Every row comes from one small tree of marks. The marks that hang from a mark follow it in brackets, in the order of their numbers. Every link used is in the known rows. Which tree was each row made from?
Known rows:
z_998{z_77}: -.04	-.02	.06	-.04	-.05	-.07	.05	-.24	.11	-.16	.04	.11	.00	.07	-.05	.08	.00	-.04	.21	.05	.06	-.05	.05	-.06	-.02	-.11	.17	-.07	.02	-.14	.12	-.03	.09	.06	-.08	-.09	.03	-.03	.02	.01	-.21
z_77{z_524 z_926{z_811{z_485 z_989}} z_998}: -.01	.03	-.04	.03	.07	-.02	-.01	.11	-.19	.13	-.08	-.03	-.02	-.05	.13	-.14	-.01	.10	-.02	-.04	.04	.07	-.06	.09	.02	-.10	-.21	.06	-.11	.06	-.14	.05	-.04	-.04	.13	-.04	-.03	.03	.06	.07	.13
z_998{z_811}: -.04	.01	.06	.00	-.05	-.05	.04	-.30	.10	-.22	-.01	.14	.00	.07	-.04	.06	.02	-.04	.11	.03	.00	-.11	.04	-.07	.02	-.09	.19	-.07	.06	-.12	.22	-.01	.11	.03	-.14	-.09	.03	-.03	.02	.14	-.11
z_77{z_524 z_926 z_998{z_811}}: -.07	-.03	.00	-.01	.01	-.01	.05	.00	.29	-.05	-.09	-.05	-.03	.07	.11	-.06	-.04	.05	-.02	.00	.06	-.02	-.13	-.09	.03	-.31	-.13	.01	.13	-.18	-.01	.09	.09	.06	.06	-.04	.07	.00	.09	.19	.11
z_485{z_811{z_524{z_77} z_926 z_998}}: .02	-.01	-.03	.00	.00	.04	-.01	.11	.32	.08	.07	-.03	.02	-.04	-.03	.05	.03	-.06	-.09	-.02	-.04	-.01	.00	-.11	.00	.07	.03	-.01	.19	.06	-.06	-.02	.00	.07	-.14	.09	.03	-.05	-.03	-.17	.14
z_77{z_926{z_811{z_989}} z_998}: -.02	.01	-.01	.04	.02	-.02	.03	.02	.15	-.05	-.06	.02	.02	.00	.00	-.16	-.07	.03	.07	.03	-.02	.04	-.06	-.03	.04	-.07	-.02	.00	-.15	-.01	-.05	.13	-.02	.00	-.05	-.02	.02	.02	.07	.13	-.03
z_485{z_811{z_926{z_77{z_998}} z_989}}: .01	.03	-.07	.07	.06	.03	.03	.08	.07	.00	.04	-.03	.02	-.07	-.04	.05	-.07	.02	-.13	.03	-.03	.01	-.04	-.02	-.01	.02	.09	-.05	-.05	.03	-.01	-.10	.02	-.12	-.04	-.04	.01	.03	.05	.11	.09
z_926{z_77{z_998} z_811{z_989}}: .03	.04	.00	.08	.03	-.02	-.01	-.07	.14	-.12	.02	.10	.00	.07	-.07	-.09	-.10	-.02	.07	.05	-.02	.03	-.02	.09	-.07	.06	.10	.00	-.12	-.07	.05	-.06	.02	-.14	.10	.01	.02	.03	.13	.23	-.18
z_524{z_77{z_998}}: -.02	-.01	.02	-.04	-.01	-.04	.04	-.08	.27	-.09	.01	.10	.03	.10	.01	.06	-.03	-.06	.28	.03	.02	.03	-.02	-.22	.03	-.07	.04	-.03	.01	-.26	.01	.05	.09	.03	-.11	.17	.04	-.01	.03	.09	-.27
z_811{z_485 z_926{z_77{z_524 z_998}} z_989}: .02	.01	-.04	.03	.04	.04	.01	.13	-.35	.16	-.02	-.05	-.02	-.05	.09	-.01	.01	.11	-.03	-.03	.06	.09	-.01	.10	.01	.00	-.15	.03	-.14	.10	-.11	-.11	-.06	-.15	.19	-.01	-.06	.06	-.03	.05	-.02
z_524{z_77{z_926 z_998{z_811}}}: -.04	.01	-.02	.01	.00	.00	-.01	.01	.29	-.13	-.05	-.05	.04	.14	.07	.04	-.06	-.04	.06	.04	.04	-.08	-.11	-.22	-.02	-.18	-.05	-.01	.07	-.27	.04	.12	.10	.04	-.11	.14	.06	.00	-.02	.22	.03
z_926{z_77{z_998} z_811{z_485 z_524}}: .04	-.01	.00	-.01	.06	-.01	-.07	.02	-.32	.02	.05	.12	-.02	.11	-.04	-.09	-.03	-.02	-.07	-.04	.00	.01	.03	.03	-.04	.08	-.09	.06	.00	-.09	.00	-.12	-.02	-.14	.19	-.02	-.01	.02	.14	.09	-.13
z_485{z_811{z_524{z_77} z_926 z_989 z_998}}: .04	.04	-.04	.02	.00	.07	-.01	.15	.34	.11	.06	-.09	.03	-.15	.00	.03	.01	-.02	-.14	-.03	-.09	.03	.03	.02	.00	.16	.05	-.01	.06	.20	-.08	.01	-.05	.04	-.06	.10	-.01	-.02	-.10	-.22	.19
z_998{z_811{z_524 z_926 z_989}}: .00	.00	.05	.00	-.08	.03	.01	-.10	-.17	-.02	-.04	-.07	-.01	-.09	-.06	.00	.06	.02	-.10	.00	-.09	-.04	.04	.11	.03	.09	.09	-.04	.00	.23	.09	.01	-.02	.06	-.04	-.08	-.02	.01	-.12	-.07	.10
z_485{z_811{z_926 z_989}}: -.02	.03	-.01	.05	.01	.00	.07	-.11	-.02	-.04	.03	.00	.01	-.17	-.03	.03	.02	.02	-.03	.01	-.07	-.02	.02	.00	.04	.04	.17	-.06	-.06	.14	.06	-.01	.01	.05	-.20	-.12	-.01	-.01	-.04	-.03	.04
z_811{z_524{z_77{z_926 z_998}} z_989}: .00	-.04	-.02	-.09	-.02	.03	.00	.16	.15	.10	-.04	-.13	.03	-.01	.03	-.03	.01	.01	.06	.01	-.04	.06	-.07	-.02	.04	-.01	-.12	.06	-.05	-.03	-.11	.18	-.01	.06	.06	.20	.01	.02	-.07	-.07	.03
z_485{z_811{z_926 z_998{z_77}}}: -.03	.03	-.02	.03	.04	-.01	.02	.04	.43	-.07	.07	.05	.03	-.02	.00	.09	-.05	-.01	-.09	.01	.07	-.02	-.01	-.15	.00	.00	.16	-.09	.13	.00	-.02	-.11	.00	.04	-.13	-.11	.05	-.04	.03	-.07	.11
z_485{z_811{z_524{z_77} z_989 z_998}}: .04	.05	-.02	.01	-.01	.01	.01	.08	.53	.07	.07	.01	.02	-.11	-.02	.05	.01	-.04	-.04	-.02	-.07	.04	.03	.06	-.04	.16	.08	-.02	.10	.12	-.02	.03	-.02	.04	.03	.11	-.01	-.04	-.06	-.14	.15
z_998{z_811{z_524{z_77{z_926}} z_989}}: .02	-.01	.01	.00	-.10	.03	-.03	.00	.01	-.04	-.04	-.16	.00	-.02	.02	.05	.01	-.02	-.02	.02	-.05	-.08	.00	.10	-.06	-.02	-.02	.03	.00	.03	.09	.16	.01	.09	-.01	.10	.00	-.01	-.16	.02	.13
z_77{z_524 z_926 z_998}: -.07	-.08	-.01	-.06	.04	-.02	.09	.03	.29	.06	-.06	-.01	-.02	.03	.07	-.10	-.01	.06	.14	.00	.06	.08	-.13	-.12	.08	-.26	-.17	.03	-.01	-.13	-.10	.12	.06	.06	.06	-.02	.06	.00	.07	.07	-.09

Write each row's tree:
.02	.06	-.05	.04	.05	-.01	-.06	.14	-.20	.01	-.03	-.06	.03	.00	.11	-.04	-.02	.00	.05	.00	.03	.00	-.02	-.03	.00	.00	-.12	.05	-.13	-.08	-.10	.08	-.02	-.03	-.08	.14	-.04	.03	.00	.12	-.02 -> z_524{z_77{z_926{z_811{z_485 z_989}} z_998}}
-.04	-.06	-.01	-.06	.02	-.02	.03	.02	.20	-.05	-.01	.01	.04	.10	.03	.02	-.03	-.04	.21	.04	.05	.01	-.08	-.25	.05	-.16	-.05	.02	.02	-.27	-.06	.16	.07	.06	-.12	.16	.05	.00	.00	.09	-.21 -> z_524{z_77{z_926 z_998}}
.05	.00	.04	.00	.03	-.02	-.07	-.11	-.50	-.03	.05	.13	-.05	.09	-.09	-.05	.02	-.05	-.02	-.01	-.02	-.04	.11	.13	-.08	.08	-.02	.05	-.01	-.05	.09	-.11	-.01	-.12	.10	-.09	-.03	-.01	.07	.10	-.12 -> z_926{z_77 z_811{z_485 z_524}}
.05	.08	.01	.02	-.01	-.01	-.08	.06	.01	.05	.01	.12	.00	-.05	.01	-.01	.01	.03	-.12	-.05	.01	.06	.09	.21	-.04	.23	.01	-.01	.03	.18	-.02	-.09	-.11	-.05	.19	-.05	-.05	-.01	-.01	-.18	.11 -> z_926{z_811{z_485 z_524 z_989 z_998{z_77}}}
.00	-.01	.04	-.04	-.05	.01	-.02	-.08	-.53	.01	-.02	.01	.00	-.03	.01	.04	.11	.03	-.18	-.05	.00	-.05	.08	-.02	.05	.03	.00	-.02	.08	.11	.08	-.07	-.02	.03	-.08	-.11	-.03	.00	-.05	-.08	.11 -> z_998{z_811{z_485 z_524 z_926}}
-.03	-.01	.02	.00	-.02	.00	.03	-.02	.30	-.05	.03	.07	.03	.04	-.02	.08	-.01	-.01	.10	.02	.09	.05	-.01	-.15	.04	.00	.14	-.05	.05	-.01	-.02	-.08	-.02	.06	-.09	-.06	.02	-.02	-.01	-.12	-.12 -> z_811{z_926 z_998{z_77}}
-.01	-.05	.00	-.10	.01	.00	-.04	.15	.05	.10	.01	.04	.02	.02	.06	.06	.05	.04	-.07	-.05	.10	.06	.01	-.03	.05	.01	-.15	.02	.06	.01	-.08	.04	-.09	.02	.14	-.07	-.01	-.02	-.01	-.19	.06 -> z_811{z_485 z_524 z_998{z_77{z_926}}}
.05	.06	-.01	-.01	.00	-.01	-.07	.07	-.17	.08	-.01	.02	.01	-.02	.03	-.04	.02	-.01	-.02	-.03	-.05	.03	.06	.09	-.05	.17	-.08	.04	-.02	.05	-.06	-.02	-.02	-.04	.10	.18	-.05	.02	-.01	-.05	.04 -> z_926{z_811{z_485 z_524{z_77{z_998}} z_989}}
.02	-.02	.03	-.05	-.01	-.03	-.04	.01	.15	-.04	.02	.04	-.01	.13	-.04	-.09	-.04	-.09	.09	.01	-.04	-.04	-.02	-.08	-.04	.02	-.01	.04	.11	-.17	-.01	.01	.07	.03	.00	.17	.04	-.01	.06	.03	-.08 -> z_926{z_811{z_524{z_77{z_998}}}}
.06	.01	.02	.01	.06	.01	-.09	.01	-.11	.04	.06	.18	-.02	.07	-.07	-.07	-.01	-.03	-.06	-.04	.01	.04	.07	.10	-.06	.14	-.05	.06	.05	.03	.01	-.12	-.09	-.17	.14	-.06	-.02	-.02	.11	.01	-.10 -> z_926{z_77 z_811{z_485 z_524 z_998}}
-.02	-.08	.05	-.03	-.01	-.03	-.01	-.09	-.09	-.04	-.02	.00	-.03	.05	-.08	-.16	.00	-.03	.06	.01	-.04	-.02	-.01	.01	.01	-.09	-.05	.07	-.01	-.04	.03	.11	.00	.09	-.04	-.07	.02	-.02	.09	.03	.00 -> z_77{z_926{z_811{z_524}}}
-.04	.02	-.02	.04	.07	.01	.05	-.03	.38	.00	.05	.07	.04	-.07	-.03	.03	.00	-.01	-.03	-.02	.00	.03	-.02	-.18	.09	.01	.11	-.06	.07	.06	-.02	-.05	.01	.01	-.24	-.11	.03	-.05	.07	-.07	.02 -> z_485{z_811{z_926 z_998}}
-.03	.04	.01	.02	-.02	-.02	.04	-.10	.30	-.12	-.05	.06	.03	-.03	.03	.04	-.04	.03	.04	.02	-.01	-.01	.01	-.01	.05	.02	.14	-.10	-.03	.01	.11	.02	.06	-.04	.00	.02	.02	.02	.04	.15	-.02 -> z_77{z_998{z_811{z_989}}}
.05	.06	.00	.02	-.07	.05	-.07	.00	-.55	.04	-.03	-.15	.00	-.08	.05	.12	.11	.00	-.17	-.04	-.04	-.08	.09	.12	-.03	.12	-.01	.00	.02	.17	.05	-.03	-.04	.03	-.06	.08	-.08	.02	-.19	-.11	.20 -> z_998{z_811{z_485 z_524{z_77} z_926 z_989}}
.04	.02	.04	.00	-.01	-.03	-.03	-.12	-.39	.04	.00	.07	-.03	-.10	-.04	-.07	.08	.02	-.01	-.04	-.06	.02	.12	.19	.01	.18	.00	.02	-.09	.19	.04	-.04	-.06	-.04	.07	-.07	-.07	-.01	.02	-.07	.00 -> z_926{z_811{z_485 z_524 z_989}}
-.01	-.07	.06	-.06	-.08	.02	.05	-.05	-.23	.10	-.03	-.02	-.01	-.13	-.09	-.02	.08	.02	.04	-.01	-.08	.05	.06	.07	.08	.10	.07	-.01	-.11	.26	.01	.04	-.04	.08	-.01	-.06	-.03	.02	-.09	-.19	-.06 -> z_811{z_524 z_926 z_989}
-.01	-.06	.00	-.02	.04	.02	.03	-.01	-.05	-.05	.01	.06	.02	.09	-.07	.00	-.06	-.01	.10	.03	.03	.03	-.05	-.17	.05	-.07	.03	-.01	-.05	-.10	-.01	-.08	.04	-.09	-.04	.00	.04	.03	.06	.12	-.27 -> z_811{z_926{z_77{z_998}}}
.01	-.01	-.04	-.01	-.02	.02	.00	.06	.06	.04	.02	-.17	-.01	-.11	.01	.02	.01	-.04	-.06	.02	-.09	-.06	.00	.07	-.04	-.01	-.01	.02	.01	.01	-.01	.14	.03	.12	-.08	.07	.01	-.02	-.08	-.06	.23 -> z_485{z_811{z_524{z_77{z_926}} z_989}}
-.01	-.05	.02	.01	-.02	.02	.05	-.10	-.29	-.01	.02	-.03	-.07	.07	-.04	-.02	-.01	-.02	.13	.03	.02	.01	-.03	.05	-.04	-.12	.01	.04	.01	-.07	.02	-.09	.04	-.04	.01	-.08	.03	.00	.01	.07	-.19 -> z_811{z_926{z_77{z_524}}}
.03	.02	-.01	.02	.04	.02	-.05	.13	-.06	.15	-.03	.03	.01	-.09	.02	-.11	.05	.05	-.09	-.05	.00	.07	.02	.11	.06	.15	-.14	.06	-.07	.24	-.11	.08	-.16	-.05	.12	-.06	-.05	.00	.03	-.17	.10 -> z_77{z_926{z_811{z_485 z_524 z_989 z_998}}}
.01	-.05	.01	-.10	-.03	.01	-.02	.02	-.42	.08	-.01	-.05	.01	.03	.03	.06	.09	-.03	.07	-.02	.02	-.03	.05	-.07	.01	-.04	-.16	.06	.00	-.06	-.01	.12	-.01	.06	-.07	.07	-.03	-.01	-.08	-.10	-.03 -> z_811{z_485 z_524{z_77{z_926}}}
.02	.03	-.03	.02	-.01	.04	-.01	.14	.38	.08	.06	-.06	.02	-.16	-.01	.05	-.03	.03	-.23	-.03	-.03	.05	.01	.09	-.01	.12	.10	-.06	.09	.25	-.06	-.07	-.07	.04	.07	-.07	.00	-.02	-.07	-.26	.30 -> z_485{z_811{z_524 z_926 z_989 z_998{z_77}}}
.02	-.07	.02	-.02	.00	.05	-.01	.06	.07	.06	.05	.07	.00	.04	-.12	-.02	.00	-.03	.01	-.01	-.02	.08	.00	-.04	.03	.09	.01	.04	.03	.09	-.04	-.05	-.08	-.08	.07	-.03	.02	-.01	.00	-.11	-.17 -> z_811{z_524 z_926{z_77} z_998}
.02	-.03	.01	-.08	-.05	.00	.02	.06	.20	.07	-.01	.01	.02	-.03	-.03	.03	.01	-.01	.13	.00	-.06	.06	.01	.01	.02	.07	.02	.00	.01	.01	-.03	.07	-.01	.03	.11	.20	.00	.02	-.03	-.11	-.14 -> z_811{z_524{z_77{z_998}} z_989}
-.04	.02	.03	.04	-.07	.00	.01	-.14	-.08	-.13	-.03	-.10	-.05	.08	.05	.06	.00	.01	-.05	.02	.06	-.11	-.02	.05	-.08	-.21	.09	-.03	.18	-.10	.10	-.12	.09	.11	-.01	-.12	.05	-.01	-.09	.09	.15 -> z_998{z_77{z_524} z_811{z_926}}
.00	.03	-.04	.01	.07	-.02	-.06	.05	-.16	-.01	-.01	.01	.03	.12	.07	-.04	-.03	-.03	.05	.00	.07	-.03	-.05	-.15	-.01	-.08	-.15	.05	-.03	-.23	-.07	.06	.04	-.02	-.15	.13	-.01	.01	.04	.14	-.06 -> z_524{z_77{z_926{z_811{z_485}} z_998}}
.04	-.02	-.03	-.04	.02	.06	-.03	.19	-.47	.17	-.01	.00	.02	-.07	-.01	.03	.04	.06	-.13	-.05	.00	.09	.04	.08	.07	.15	-.10	.01	-.11	.18	-.09	-.08	-.12	-.15	.18	.01	-.07	.06	-.05	-.09	-.04 -> z_811{z_485 z_524 z_926{z_77{z_998}} z_989}
.00	.09	.01	.07	-.06	.00	-.04	-.08	-.44	-.09	-.03	-.06	.02	-.06	.06	.16	.05	.04	-.16	.00	.06	-.08	.09	.10	-.04	.05	.11	-.09	-.03	.10	.10	-.11	-.02	-.01	-.06	-.12	-.07	.02	-.17	-.02	.18 -> z_998{z_77 z_811{z_485 z_926 z_989}}
.00	.04	-.02	.06	-.01	.01	.02	-.02	.26	-.06	-.03	-.03	-.05	.05	.04	-.01	-.08	.03	-.01	.02	.00	-.01	-.05	.16	-.09	-.07	.00	-.02	.01	-.08	.08	-.09	.06	-.12	.27	-.01	.02	.03	.02	.28	.07 -> z_926{z_77{z_524 z_998{z_811{z_989}}}}
-.03	-.01	.04	.04	-.01	-.06	-.01	-.14	-.02	-.18	.01	-.01	-.03	.13	-.02	-.05	-.07	-.04	.08	.06	.05	-.10	-.03	-.04	-.06	-.16	.05	.01	-.02	-.21	.04	.03	.07	.08	-.10	-.11	.05	-.03	.06	.16	-.04 -> z_998{z_77{z_926{z_811}}}
-.05	-.06	.03	-.02	-.03	-.04	.04	-.07	.08	-.04	-.02	-.11	-.06	.09	.04	.01	-.01	.02	.15	.03	.08	-.02	-.07	.01	-.03	-.29	-.05	.02	.05	-.16	.01	.05	.08	.13	.04	-.10	.05	-.02	-.01	.05	-.03 -> z_998{z_77{z_524 z_926}}
.02	.03	-.03	.11	.02	.03	.03	-.06	-.12	-.05	.06	-.04	-.01	-.10	-.10	.06	-.03	-.01	-.09	.04	-.05	-.05	.03	.07	-.05	.06	.15	-.05	-.11	.08	.08	-.09	.01	-.07	-.11	-.10	-.01	.01	.01	.09	.02 -> z_485{z_811{z_926{z_77} z_989}}
